Each row was made from one small tree. The marks that hang from a mark follow it in brackets, in the order of their numbers. Every link used is in the known rows. Write each row's tree.
Known rows
k_740(k_71 k_895): [ 2.17  0.72  0.18 -1.39 -0.33  0.16 -0.31 -0.07  0.56  0.37 -0.26 -0.68
 -1.08 -0.97 -0.19 -1.42 -0.42  0.39 -0.18  0.03  0.27  1.56]
k_689(k_71(k_104 k_740(k_547))): [ 0.50 -0.70  0.34 -1.05 -0.67 -0.50 -0.15 -1.40 -0.23 -0.05 -0.40 -1.35
 -2.96 -2.51 -1.36  0.73 -1.12  0.83 -1.30 -0.07 -1.06  1.77]
k_547(k_104(k_71) k_689 k_740(k_895)): [ 0.94  0.29  0.23 -0.98 -0.06  0.88  0.19 -0.67  0.99  1.11 -0.54  1.45
  1.22  0.51  0.79 -2.05  0.87  0.86  0.26  0.43 -0.79 -5.58]
k_104(k_547(k_689)): [ 0.23  0.30  0.94 -0.26 -0.60 -0.43 -0.41 -1.86  0.03 -0.55 -0.12 -0.49
 -0.82  2.63  1.24  0.20  1.58 -0.90 -0.97  1.07 -0.52  2.32]
k_104(k_71(k_689)): [ 1.44  0.01  0.47 -0.52  0.57 -0.54 -1.03 -1.87 -0.33  0.51 -0.26 -0.72
 -1.66  0.18 -0.78 -0.55 -0.89  0.25 -1.59  0.95 -0.37 -1.42]
k_104(k_547): [ 0.80  0.25  0.76 -0.66 -0.44 -0.73 -0.56 -2.23 -0.33 -0.26 -0.27 -1.04
 -1.56  2.20  0.50  0.00  0.51 -0.07 -1.81  1.46 -0.24  3.60]
k_740(k_71(k_689) k_547(k_104) k_895): [ 3.44 -0.39 -0.19 -1.47  0.19 -0.08 -0.33 -0.97  1.44  1.51 -0.07 -0.42
 -0.77 -2.09 -0.29 -1.81 -1.58 -0.15  3.12 -1.46 -0.11 -2.17]
k_689(k_71): [ 0.42 -0.12  0.82 -1.16 -0.15 -0.20 -0.74 -1.71 -0.52 -0.72 -0.21 -1.65
 -1.08  1.27  0.50 -0.50 -1.36  1.02 -2.22  1.16  0.39  2.36]
k_689(k_71(k_740(k_547 k_895))): [ 0.51 -0.72  0.39 -1.98 -0.80  0.54  0.12 -0.09 -0.38 -0.20 -0.22 -0.72
 -2.02 -0.12 -0.61 -1.20 -0.83  1.77 -1.49 -0.70 -0.65  0.46]
k_740(k_71 k_547 k_895): [ 1.97  0.48  0.11 -1.40 -0.03  0.30 -0.17 -0.12  0.87  1.01 -0.40 -0.64
 -1.72 -1.75 -0.35 -1.71 -1.23  0.55  0.92 -0.55 -0.90  0.28]
k_895(k_740(k_547)): [-0.02 -0.45  0.79 -0.38 -0.28  0.12 -0.65 -2.21  0.67  1.22 -0.26 -0.88
 -1.65  0.93  0.44 -1.01 -0.45  0.87 -0.66  0.35 -1.43  1.56]
k_895(k_740): [ 0.03 -0.20  0.85 -0.38 -0.40 -0.02 -0.82 -2.03  0.25  0.62 -0.09 -1.23
 -0.96  1.70  0.61 -0.82  0.55  0.73 -1.69  1.02 -0.07  2.66]
k_547(k_104): [ 1.78 -0.16  0.31 -0.58 -0.39  0.09 -0.46 -2.71  0.59  0.24  0.02 -0.52
 -0.42  0.47  0.80 -1.28 -1.68 -0.23 -1.34  0.78  0.12  1.69]
k_740(k_71(k_104(k_547) k_689) k_895): [ 3.27  0.32  0.04 -1.29  0.09 -1.46 -0.55 -0.24  0.42  0.68 -0.28 -1.02
 -1.72 -2.21 -1.27  0.79  1.28 -0.79  2.33 -0.38  0.57  0.30]
k_104(k_71): [ 0.77  0.47  0.47 -0.51  0.22 -0.03 -0.72 -1.58 -0.31  0.29 -0.44 -0.31
 -1.79  0.55 -0.23 -0.70 -1.16  0.64 -2.47  1.43 -0.69 -0.27]
k_104(k_71 k_547(k_689 k_740(k_895))): [-0.10  0.67  0.71 -1.14 -0.14  0.06  0.11 -0.09  0.05  0.66 -0.79  1.09
  0.16  2.10  0.48 -1.06  2.82  0.85 -0.18  1.06 -1.27 -3.73]
k_71(k_104 k_740): [ 1.32 -0.13  0.27 -0.37 -1.05 -0.45 -0.14 -1.90 -0.02 -0.04 -0.15 -0.92
 -2.27 -2.53 -1.56  0.27  0.02 -0.10 -2.55  0.62 -0.55  3.25]
k_71(k_104 k_689 k_740(k_547 k_895)): [ 2.55 -0.82 -0.04 -1.08 -0.65 -0.29 -0.03 -0.80  0.48  0.90 -0.09 -0.17
 -2.60 -3.77 -2.22 -0.56 -0.60 -0.06 -0.09 -1.16 -1.19 -0.67]
k_689(k_71(k_104)): [ 1.17 -0.13  0.50 -0.88  0.05 -0.71 -0.69 -1.57 -0.17 -0.55 -0.33 -1.53
 -1.80 -1.14 -0.34  0.79 -1.50  0.41 -1.64  1.02  0.37  2.00]
k_740(k_895): [ 1.72  0.26  0.39 -1.17 -0.36  0.47 -0.33 -0.82  0.26  0.02 -0.02 -0.10
 -1.08  0.39  0.15 -1.71 -0.88  0.43 -2.03  0.59  0.08  1.44]

Write each row's tree
[ 1.92  0.88  0.09 -1.30 -0.36 -0.35  0.01 -0.29  0.96  1.47 -0.77 -0.29
 -0.24 -4.26 -1.29 -1.19  0.64  0.55  1.03  0.58 -0.35 -0.26]
k_547(k_740(k_71(k_104) k_895))
[-1.27  0.09  1.25 -1.10 -0.72 -0.65 -0.21 -1.73 -0.30 -0.39 -0.67 -0.85
  0.53  2.82  1.35 -0.11  2.50  0.78 -0.31  1.48 -0.49  0.57]
k_104(k_547(k_689(k_71) k_740))
[ 2.25 -0.40  0.17 -0.59  0.53 -0.36 -0.90 -2.44  0.23  0.85 -0.16 -0.28
 -0.93  0.40 -0.18 -0.82 -1.43  0.08 -0.37  0.48  0.08 -2.75]
k_547(k_104(k_71(k_689)))
[ 0.40  0.89  0.65 -1.28 -0.81 -0.33  0.23 -0.10  0.72  0.77 -0.67 -0.10
  0.75  0.56  0.52 -1.15  3.50  0.21  1.83  0.45 -0.56 -0.29]
k_104(k_547(k_689 k_740(k_71 k_895)))
[ 2.14 -0.23  0.46 -0.42  0.02 -1.65 -0.84 -2.35 -0.03  0.24 -0.18 -1.11
 -1.96 -0.61 -0.87  1.33  0.62 -1.20 -0.18  0.88 -0.06  1.86]
k_71(k_104(k_547) k_689)
[ 1.27 -1.07  0.06 -2.01 -0.91  0.67  0.23 -0.52  0.20 -0.02 -0.09 -0.13
 -1.19 -0.03 -0.05 -1.38 -1.19  1.53 -0.36 -1.32 -0.09 -0.82]
k_689(k_71(k_740(k_547(k_104) k_895)))
[ 0.20 -0.14  0.36 -0.64 -0.46  0.08 -0.17 -1.55 -0.36  0.70 -0.54 -0.22
 -2.94 -0.87 -1.35 -0.79 -0.70  1.20 -2.26  0.23 -2.15 -0.46]
k_104(k_71(k_740(k_547)))
[ 1.99  0.31  0.36 -0.65 -0.21 -1.35 -0.55 -2.03  0.73  1.69 -0.71 -1.62
 -0.29 -4.43 -1.76 -0.41  0.58 -0.19  1.37  0.87 -0.38  0.02]
k_547(k_740(k_71(k_104 k_689)))
[ 1.69 -0.25 -0.17 -1.34 -0.57  0.76  0.10 -0.56  0.09  0.46 -0.19  0.83
 -1.25 -0.05 -0.67 -1.45 -0.02  1.05 -1.53 -0.49 -0.01 -2.46]
k_547(k_104(k_71(k_740(k_895))))
[ 1.02  0.10  0.49 -1.53  0.17 -0.69 -0.35 -0.87 -0.28  1.25 -0.82  0.36
 -0.45  1.30 -0.80 -1.18  2.26  1.10  0.21  0.88 -0.71 -3.71]
k_104(k_71(k_689) k_547(k_740(k_895)))
[ 2.25 -0.41 -0.01 -1.35 -0.17  0.84 -0.07 -1.41  1.15  0.86 -0.10  0.41
 -0.87 -0.12  0.61 -2.05 -2.20  0.17  0.18 -0.46 -0.70 -1.06]
k_740(k_547(k_104) k_895)
[ 1.36  0.85  0.32 -0.58 -0.42 -0.89 -0.26 -1.71  0.77  1.45 -0.84 -1.27
 -0.44 -4.12 -1.23 -0.50  0.49  0.26  0.47  1.27 -0.71  1.42]
k_547(k_740(k_71(k_104)))
[ 1.46 -0.66  0.08 -1.00 -1.19  1.06  0.52 -0.80  1.16  0.33  0.16  0.87
 -0.61 -0.38  0.38 -1.77 -0.12  0.03  0.17 -1.39 -1.10 -1.37]
k_71(k_740(k_547(k_104 k_689) k_895))
[ 2.54  0.26  0.29 -0.56  0.00 -1.99 -0.84 -1.65  0.21  0.59 -0.37 -1.74
 -1.92 -2.28 -1.23  1.40  1.14 -1.38  1.85  0.36  0.23  2.01]
k_740(k_71(k_104(k_547) k_689))
[-0.27 -0.06  0.52 -0.24 -0.54  0.38 -0.01 -1.17  0.01  0.36 -0.36  0.21
 -2.24 -0.21 -0.54 -0.50  0.22  0.52 -1.58 -0.01 -2.39 -1.61]
k_104(k_71(k_740(k_547(k_689))))
[ 0.53 -0.34  0.53 -1.62 -0.48  0.75  0.16 -0.72  0.76  0.19 -0.34  0.18
  2.04  1.23  1.53 -1.88  0.55  1.18  0.60  0.17  0.38 -3.04]
k_547(k_104 k_689(k_71) k_740(k_895))
[ 1.15 -0.38  0.24 -0.43 -0.95 -0.36 -0.04 -1.98  0.30  0.52 -0.30 -0.79
 -2.91 -3.32 -1.71  0.14 -1.04 -0.16 -1.62  0.03 -1.82  2.37]
k_71(k_104 k_740(k_547))
[ 0.91 -0.34  0.36 -1.22 -0.98  0.14  0.17  0.50 -0.05 -0.94 -0.03 -0.35
 -1.35 -1.43 -0.58  0.52  0.89  0.42 -1.21 -0.46  0.27 -0.07]
k_547(k_689(k_71(k_104 k_740(k_895))))
[-0.02 -0.30  0.69 -0.25 -1.24  0.43  0.07 -1.76  0.35  0.03 -0.04 -0.46
 -1.74 -0.55 -0.10 -0.87  0.29 -0.18 -1.56 -0.14 -2.03  1.51]
k_71(k_740(k_547(k_689)))
[ 0.02 -0.34  0.75 -1.63 -1.21 -0.02  0.17  0.27 -0.72 -1.32 -0.06 -0.50
 -0.99  2.71  0.57  0.23  2.78  0.71 -1.06 -0.44  0.34  1.11]
k_104(k_547(k_689(k_71(k_740(k_895)))))
[ 1.18  0.01  0.34 -0.79 -1.20 -0.32  0.32  0.02  0.18 -0.38 -0.07  0.29
 -1.76 -0.55 -0.65  0.93  2.68 -0.78 -0.60 -0.30 -0.44  1.21]
k_71(k_104(k_547(k_689)) k_740(k_895))
[ 2.73  0.05 -0.22 -1.45 -0.13  0.45 -0.09 -0.67  1.41  1.27 -0.29 -0.13
 -0.96 -1.72  0.24 -1.97 -1.84  0.23  2.11 -0.95 -0.43 -0.96]
k_740(k_71 k_547(k_104) k_895)
[ 0.30 -0.05  0.26 -0.90 -0.54  0.87  0.27  0.37  0.25  0.44 -0.26  0.97
 -2.11 -0.61 -0.67 -1.07  0.45  0.84 -1.09 -0.80 -2.03 -3.26]
k_104(k_71(k_740(k_547(k_689) k_895)))
[ 0.55 -0.39  0.61 -0.44  0.18 -0.33 -0.45 -1.25  0.49 -0.23 -0.35 -0.89
 -1.65 -1.39  0.31  0.87 -1.60 -0.19 -0.05  0.25 -1.19 -0.43]
k_740(k_547(k_689(k_71(k_104))))
[ 1.14 -0.36  0.24 -1.38 -1.13  0.63  0.23 -0.68  0.22  0.42 -0.13 -0.08
 -2.07 -0.90 -0.91 -1.80 -0.50  0.95 -1.80 -0.59 -1.34  1.08]
k_71(k_740(k_547 k_895))
[ 0.64  0.32  0.64 -0.63 -0.59 -1.22 -0.21 -2.45  0.17  0.91 -0.82 -0.45
 -0.85 -0.91 -0.54  0.26  1.61 -0.08 -0.69  1.89 -0.94  2.08]
k_71(k_104(k_547(k_740)))
[ 1.79 -0.38  0.14 -0.90 -0.35  1.08  0.11 -0.92  1.52  0.50  0.04  0.87
 -0.21  0.26  1.34 -1.86 -1.34 -0.35  0.77 -0.80 -0.99 -2.29]
k_740(k_547(k_104 k_689) k_895)
